Each row was made from one path, in order. Every step used is in the known rows, and no mark comes twice. Write each row's path.
Known rows:
sazap mulu somis: [-13.6  27.8 -17.7  -5.0  -3.3  15.4  -0.6   0.3   2.7   9.2  14.0  -3.4
  35.0 -13.4 -34.5   7.8   6.8 -12.1  11.1]
zitukek kome sazap: [  4.9  14.6  23.5  -3.5  -7.0  12.7 -60.6  24.7  44.1  14.8 -17.7  -1.6
 -15.0   1.3  13.0  41.3  -5.1   5.4   2.0]
sazap budo: [ -6.4  35.6  -8.1  26.3  15.9 -14.0  -1.9  29.8   2.4 -23.1  14.8 -23.0
  25.4  49.6  -9.3 -39.9 -18.9  -0.7  -6.5]
zitukek kome: [-14.8  17.1   3.2  11.8  10.5  23.5 -28.4  30.1  53.4  16.3  -5.3   0.7
  18.7   7.6 -28.1  37.4   1.5 -21.3  -7.9]
rugesub sazap mulu somis zole: [ -6.2 -30.5  -2.1   4.8   1.1 -13.3  72.4 -11.9 -50.6  -9.1   8.1  30.2
  29.9 -26.7  -8.4   7.5 -11.7  25.1   5.2]
mulu somis rugesub sazap budo: [-16.9 -23.9  -4.4 -28.0 -24.7  12.3  -4.1   7.4 -50.5 -49.3  52.5  -8.9
   1.6  15.2 -13.0 -83.7  12.9  50.4  23.5]
zitukek kome sazap budo: [  7.6   5.9  29.1  34.0 -15.0  -7.1 -72.0  33.5  28.8  -4.1 -11.9 -12.2
 -42.1  53.6  10.0  10.5  -4.7  24.6   3.0]
sazap mulu somis zole zitukek kome: [-15.0 -44.2   5.4  52.9  -2.1   5.5   1.0  -2.3  30.8  18.6 -25.2  21.2
 -21.6   6.7 -20.8  56.8  17.7 -19.8 -15.9]
zole zitukek kome sazap mulu: [ -3.6  17.9  23.7  23.1  13.0  -3.2 -57.8  11.1  36.9  12.5 -47.9  18.7
 -56.6  64.8  -3.6  49.0  23.9 -16.8   1.4]
budo sazap: [ -0.9  45.8 -15.3 -15.7  14.3   3.5  16.6  20.4  21.1   2.9  16.7 -29.8
  63.8  -1.0  19.2 -20.2 -12.1 -35.0  -6.2]
rugesub sazap mulu: [ -8.1  36.2   0.4  -6.3  34.6 -14.1  47.2  13.8 -35.9 -10.3  -3.0  27.9
  29.7  39.5 -30.2  -7.0   1.5  -1.1  10.9]
kome zitukek: [  0.6  32.4 -10.6 -44.4   7.9  -4.3  20.0  -4.0  10.5 -15.2  -8.7 -19.3
  31.9 -32.4 -19.9  -9.1 -19.5 -21.9  -7.7]
rugesub sazap mulu somis: [-21.7  16.5 -13.8  -5.5  -6.5   7.2  30.0   4.5 -39.7 -16.0  18.2  20.2
  38.7   3.5 -36.1   3.7   7.6   8.2  34.6]
rugesub sazap: [-14.0  32.9  -7.8  -6.4  20.3  -4.6  34.0  21.4 -21.5 -30.3  10.2   9.7
  57.7  15.4  -5.7 -15.8 -16.2  -2.8  16.4]
somis zole sazap: [ 23.3 -16.7 -15.3  21.1  34.7 -33.5  56.6  -7.3  -0.6  -7.2  -7.6  -9.4
  -2.5 -29.5  34.0 -19.1 -43.0 -11.4 -15.2]
budo sazap mulu somis: [ -4.7  35.4 -19.3 -14.9 -12.0  14.4  12.0   3.7   3.1  18.2  22.6 -17.2
  42.5 -11.2  -7.8  -3.0  11.2 -25.4  15.1]
kome sazap mulu somis rugesub: [ 16.0  -7.1  13.0 -80.4 -16.1  18.8 -41.9 -24.0 -18.2  12.1  18.3  -3.0
 -36.8 -27.4   9.1 -32.9  20.4  38.2   8.0]
mulu somis budo sazap: [ -0.9  33.8 -21.1 -25.5 -28.0  27.8  11.0   2.3 -19.2 -23.1  45.0 -31.0
  65.2 -38.4  15.4 -46.3  -5.4 -15.8   1.4]
mulu somis zole sazap budo: [ 14.8 -44.0 -24.1  60.8 -14.8 -33.6  31.9  -3.7 -18.4 -29.7  20.2 -26.7
 -18.4 -14.0  24.6 -39.6 -39.0  16.6   7.2]

Which path is each row?
[ 27.6 -15.1  -7.3  22.3  49.1 -47.3  67.7 -15.0 -16.6  13.6 -22.1   9.4
 -29.0  -1.5  14.9  -9.0 -26.8  -9.8 -16.9]
somis zole sazap mulu
[ -5.2  31.4 -11.3 -18.7  -4.4  17.2  12.9  -5.8 -34.5 -10.4  20.7   2.4
  27.7 -12.4 -30.5 -28.8   7.5  -2.0  -5.2]
sazap mulu somis budo
[ 14.6  42.4  13.7 -23.6  20.7 -14.1 -16.6  -0.6  -2.8  10.7 -20.0   3.7
 -10.7  20.0  13.2   1.9  -5.9   8.0  -1.4]
kome sazap mulu
[  1.0 -21.2  -6.0   5.7   5.1  -5.8  45.5 -15.1  -7.4  16.3   3.5   5.4
  25.4 -38.4  -6.1  10.8 -16.7   3.0 -16.8]
sazap mulu somis zole
[ -2.0   2.3   9.2 -62.5  38.8  -1.0  35.5  -1.9 -49.9  -6.5  15.3  31.4
  -8.8  27.6 -25.4 -52.4  22.8  20.6  -0.1]
somis rugesub sazap mulu
[ -5.7  -4.5  -5.9 -61.7  -0.8  29.2 -11.9 -15.1 -12.2  13.6  31.4  -0.9
  -4.1 -23.3 -28.4 -36.7  26.7   9.9   0.1]
sazap mulu somis rugesub
[  5.5   1.7  -9.5 -70.4  -8.5  25.4  -2.6 -11.4 -12.4  22.0  39.8 -14.5
   9.8 -24.8  -5.1 -51.2  32.7  -4.0   3.6]
budo sazap mulu somis rugesub
[ 19.3 -25.6  13.7 -10.6 -12.1 -14.2  11.8 -24.2 -16.9  15.9  -8.7   3.8
  -9.5 -43.8  31.4  13.5 -22.2  31.2  -6.5]
kome sazap mulu somis zole
[ 13.5 -51.0  31.2   9.6 -24.4   2.1 -22.9 -10.5  14.9  37.7 -20.9  18.2
 -43.6 -33.8  10.7  62.4  -3.1  30.3  -5.6]
zitukek kome sazap mulu somis zole
[ 13.1 -35.8  35.9  35.4  20.8 -25.3 -14.9  -6.3  25.7  20.0 -57.7  27.3
 -64.6  37.7  24.7  51.6   3.4  -0.8 -25.6]
somis zole zitukek kome sazap mulu
[-14.3 -22.5 -21.9  32.1  -4.5   1.2  22.2 -11.1  14.5 -24.4   2.3 -15.5
  40.1 -32.8  22.8   2.1 -19.9 -18.0 -14.3]
mulu somis zole zitukek
[  3.7  18.1 -32.1  12.6  -0.5  -1.6  11.1  -8.4  -8.5   2.6   9.5  -6.0
 -13.7 -10.7 -22.7  -1.5   1.6 -16.0  32.2]
zole sazap mulu somis
[ -0.7 -31.2  22.5 -29.6 -25.3  32.4 -88.1 -14.6  21.9  10.5 -10.6  13.8
 -86.0  15.0  -5.7  12.1  53.6  17.2  10.9]
zole zitukek kome sazap mulu somis rugesub
[ -2.4 -50.5  15.9  39.0 -35.9   7.0 -42.6  -5.6  38.3  -4.3 -24.8   2.6
 -29.4 -26.6  38.2  50.5  -6.1   9.0  -3.2]
mulu somis zole zitukek kome sazap
[ -7.4  -7.2 -10.6  33.0  36.0 -22.2  40.9  -2.3  17.6 -19.8 -18.5  -4.9
  30.7   3.4  28.4 -11.7 -24.8 -27.8 -36.5]
somis zole zitukek
[ -0.8   7.2  17.4  15.1 -30.8  21.5 -63.5  -5.4  -2.1 -15.5 -21.1  14.2
 -54.7  28.1  -6.0  20.9  33.0   2.5   5.2]
zole zitukek kome sazap mulu somis budo
[ -5.9 -40.8   0.2  45.3 -12.0   2.9  13.6  -1.2  30.7  24.8 -16.2   5.5
 -13.8   7.1   4.5  48.1  22.6 -30.9 -12.5]
budo sazap mulu somis zole zitukek kome
[-11.2   2.1  12.3  25.7 -29.5  18.0 -73.2   1.0  36.9   8.1 -28.0   9.9
 -47.1  27.7 -12.3  57.8  31.8  -5.3  23.8]
zole zitukek kome sazap mulu somis
[ 12.0  32.5  10.6  11.7  -2.1 -23.3 -37.0  18.2  -6.0 -25.1   1.1 -27.5
  -8.2  45.6  30.6 -36.4 -26.5  25.9   2.0]
kome sazap budo
[  9.3 -15.8  -8.8  -4.3  -4.4  -8.0  55.9 -12.6  -9.2  24.1  13.4 -11.7
  35.1 -37.1  17.1   3.0 -10.1 -11.2 -12.9]
budo sazap mulu somis zole
